What can hang from each mark:
z830: z326
z326: z830
z806: z830
z365: z2 z990
z445: z2
z2: z248 z365 z445
z101: z2
z990: z101 z326 z806

Every row comes from one small tree of marks. The marks that hang from a mark follow it in brackets, in the order of their numbers. Every link used is in the known rows. Which tree was each row made from?
Known rows:
z445[z2[z248]]: [-26  -5  19 -11  21 -10   4   7  25 -50  11  11  53 -15 -33   9   4  -1
  10   6]
z2[z248 z365]: [-16   0  12 -17   3 -10  25  -2  28 -52  14 -25  21  -9 -40 -12 -13   8
  12   6]
z990[z326]: [ -9 -12  -5 -15   0  16  26  16  20 -32  25   2  26  -1 -19   9   6  29
   0   4]
z101[z2[z248 z365[z990]]]: [-24  16  18 -10   5 -13   5   1  12 -45   4 -53  19 -16 -33  12 -18  14
  16  19]
z990[z101[z2]]: [  7   3  17 -19  28  -5   2  28  43 -32   5 -73  21  -3 -33  16  -5  -9
  15  15]
z101[z2[z248 z365 z445]]: [-11  14  24 -11   4 -11   6   1  22 -53  17 -59  20 -33 -43   0 -11   8
   9  14]
z365[z2[z445]]: [  2  -6  16 -30  15  19   8  30  45 -39  33 -33  46 -28 -26  -4  -1   7
  11   7]
z2[z445]: [  4  -1  24 -24  14  17  22  20  30 -36  37 -17  21 -25 -28   3   7   9
   7  10]
z2[z248 z365[z990] z445]: [-19   7  36 -16  -9   6  33  -1  27 -57  30 -29   7 -21 -29 -17 -18  17
  13  17]
z830[z326]: [  2  -8   4 -38  31 -10  10  10  23  -7  17  -2  29 -21 -30  23   9   5
   6   9]
z326[z830]: [-14  14   3 -25  31  27  19  19   4 -34  16   3  37 -13 -47  20  14  15
  19   6]
z990[z101 z806]: [ 26 -10  19 -20  36   5  17  40  27 -39  -3 -76  12  -5 -29  10  -1 -10
   2   7]
z2[z248 z365[z990[z101]]]: [-20   4  24 -16   1  -6  28   4  33 -50   9 -42  10   3 -29  -9 -23   8
  19  16]
z806[z830]: [  6   5  10 -21  -1 -17  22  14  43 -18  24 -17  23  -4 -28  27  -3  12
   6   4]
z990[z101 z326 z806[z830]]: [ 26 -14   9  -8   1  -4  31  32  37 -38   3 -65   7   1 -23  15  -5  10
 -12  -1]
z365[z990[z101 z326[z830]]]: [-19   4  14 -17   8  29  29  26  19 -30  12 -19  15  11 -15  18  -5  26
  19  18]
z990[z101 z326[z830] z806]: [ 12  -7   3 -11  24  27  29  36  10 -49  -3 -51  18  -5 -37   9   6  12
  -3   0]
z101[z2[z248 z365[z990] z445]]: [-19  17  30 -10   0  -6   8   1  16 -51  15 -57  15 -29 -34   4 -16  14
  13  20]
z445[z2[z365]]: [ -5  -8  34 -34  17  -7   3  14  26 -48  19  -7  54 -19 -24  13   5 -23
  22   7]
z445[z2]: [-11  -8  26 -25  25  -3   1  18  24 -39  17   6  55 -16 -23  21  11 -12
  16   8]
z445[z2[z248 z365[z990]]]: [-28  -3  34 -19   9 -10   8   3  22 -55  11  -1  46 -14 -24   7  -7  -7
  21  12]

Which tree is each row?
[ -9  14  24 -25   8  -6   1  12  10 -35  10 -57  21 -17 -23  23 -11   4
  21  20] => z101[z2[z365[z990]]]
[  9   2   5  -6  24  19  14  33   4 -50 -10 -76  18 -13 -41  18   2  12
  -3   4] => z990[z101[z2] z326[z830] z806]
[-25  -1  15 -14  12  10  11  27  50 -40   7 -48  31   3 -18  -3 -23  18
  20  19] => z365[z2[z248] z990[z101]]
[ 10   1  46 -34   1  18  29  21  15 -48  30 -47   7 -29 -15   0  -9   1
  15  16] => z2[z365[z990[z806]] z445]
[-29   3  22 -15   3  21  15  20  37 -44  24 -25  32 -18 -17  -6 -16  30
  14  19] => z365[z2[z248 z445] z990]
[  2  13  37 -23   8   1   6  15   8 -44  17 -70  15 -34 -24  16 -10   3
  14  20] => z101[z2[z365[z990[z806]] z445]]
[-22  -4  35 -17  11 -10   8   7  15 -58   6 -10  43 -17 -24   8  -6  -7
  16  11] => z445[z2[z248 z365[z990[z806]]]]
[-23  -3  37 -19  11 -12   8   7  31 -55   8 -15  43  -9 -25   5  -8 -13
  22  13] => z445[z2[z248 z365[z990[z101]]]]
[ 34  -8  19 -24  27 -20  18  31  40 -23  -2 -74  10 -11 -32  24  -5 -11
  -4   4] => z990[z101 z806[z830[z326]]]
[  2   3  45 -36  -3  17  28  16  25 -43  38 -35  11 -23 -15   0  -9   2
  21  18] => z2[z365[z990] z445]
[-17   0  23 -11   8  22  16  26  22 -51  13 -43  27 -26 -16  -4 -17  29
   5  16] => z365[z2[z248 z445] z990[z806]]
[ 20 -19   6 -11  16  13  27  36  24 -45   1 -61  11   0 -22   6   1   9
  -9   2] => z990[z101 z326 z806]
[  4  11  30 -25   9  -3   3  12  20 -44  23 -63  22 -35 -34  12  -5  -3
  14  15] => z101[z2[z365 z445]]
[-12   8  25 -19  18   7  11  26  27 -25   7 -51  11   5 -13  24 -11  10
  22  26] => z365[z990[z101[z2]]]
[-11  10  20 -21   2  -3   4  10  10 -37  11 -52  20 -16 -21  22 -11  11
  18  18] => z101[z2[z365[z990[z326]]]]
[-16  12  13 -11   8 -17   2   0  17 -48   5 -55  24 -20 -42   8 -13   8
  12  13] => z101[z2[z248 z365]]
[  2  -4  19 -12  -1   9  31  30  23 -29   5 -47   2   7  -6  23 -12  23
   3  15] => z365[z990[z101 z326 z806[z830]]]
[-17  14  16  -2  12  -5   4   4  20 -46  15 -45  22 -30 -42   7  -5  20
   3  15] => z101[z2[z248 z445]]
[ -4  15  36 -24   5   2   5  12  15 -41  22 -61  17 -31 -24  15 -10   4
  18  21] => z101[z2[z365[z990] z445]]
[-20  -6  28 -20  13 -14   6   3  27 -57  12  -3  51 -18 -33   3  -2 -13
  17   6] => z445[z2[z248 z365]]
[ -5  -2  33 -29  13  25  12  39  54 -36  26 -57  30 -11  -9   1 -15   6
  23  22] => z365[z2[z445] z990[z101]]
[-28   6   8 -17   3  32  29  18   2 -29  18   8  20   2 -13  22   0  39
  16  17] => z365[z990[z326[z830]]]
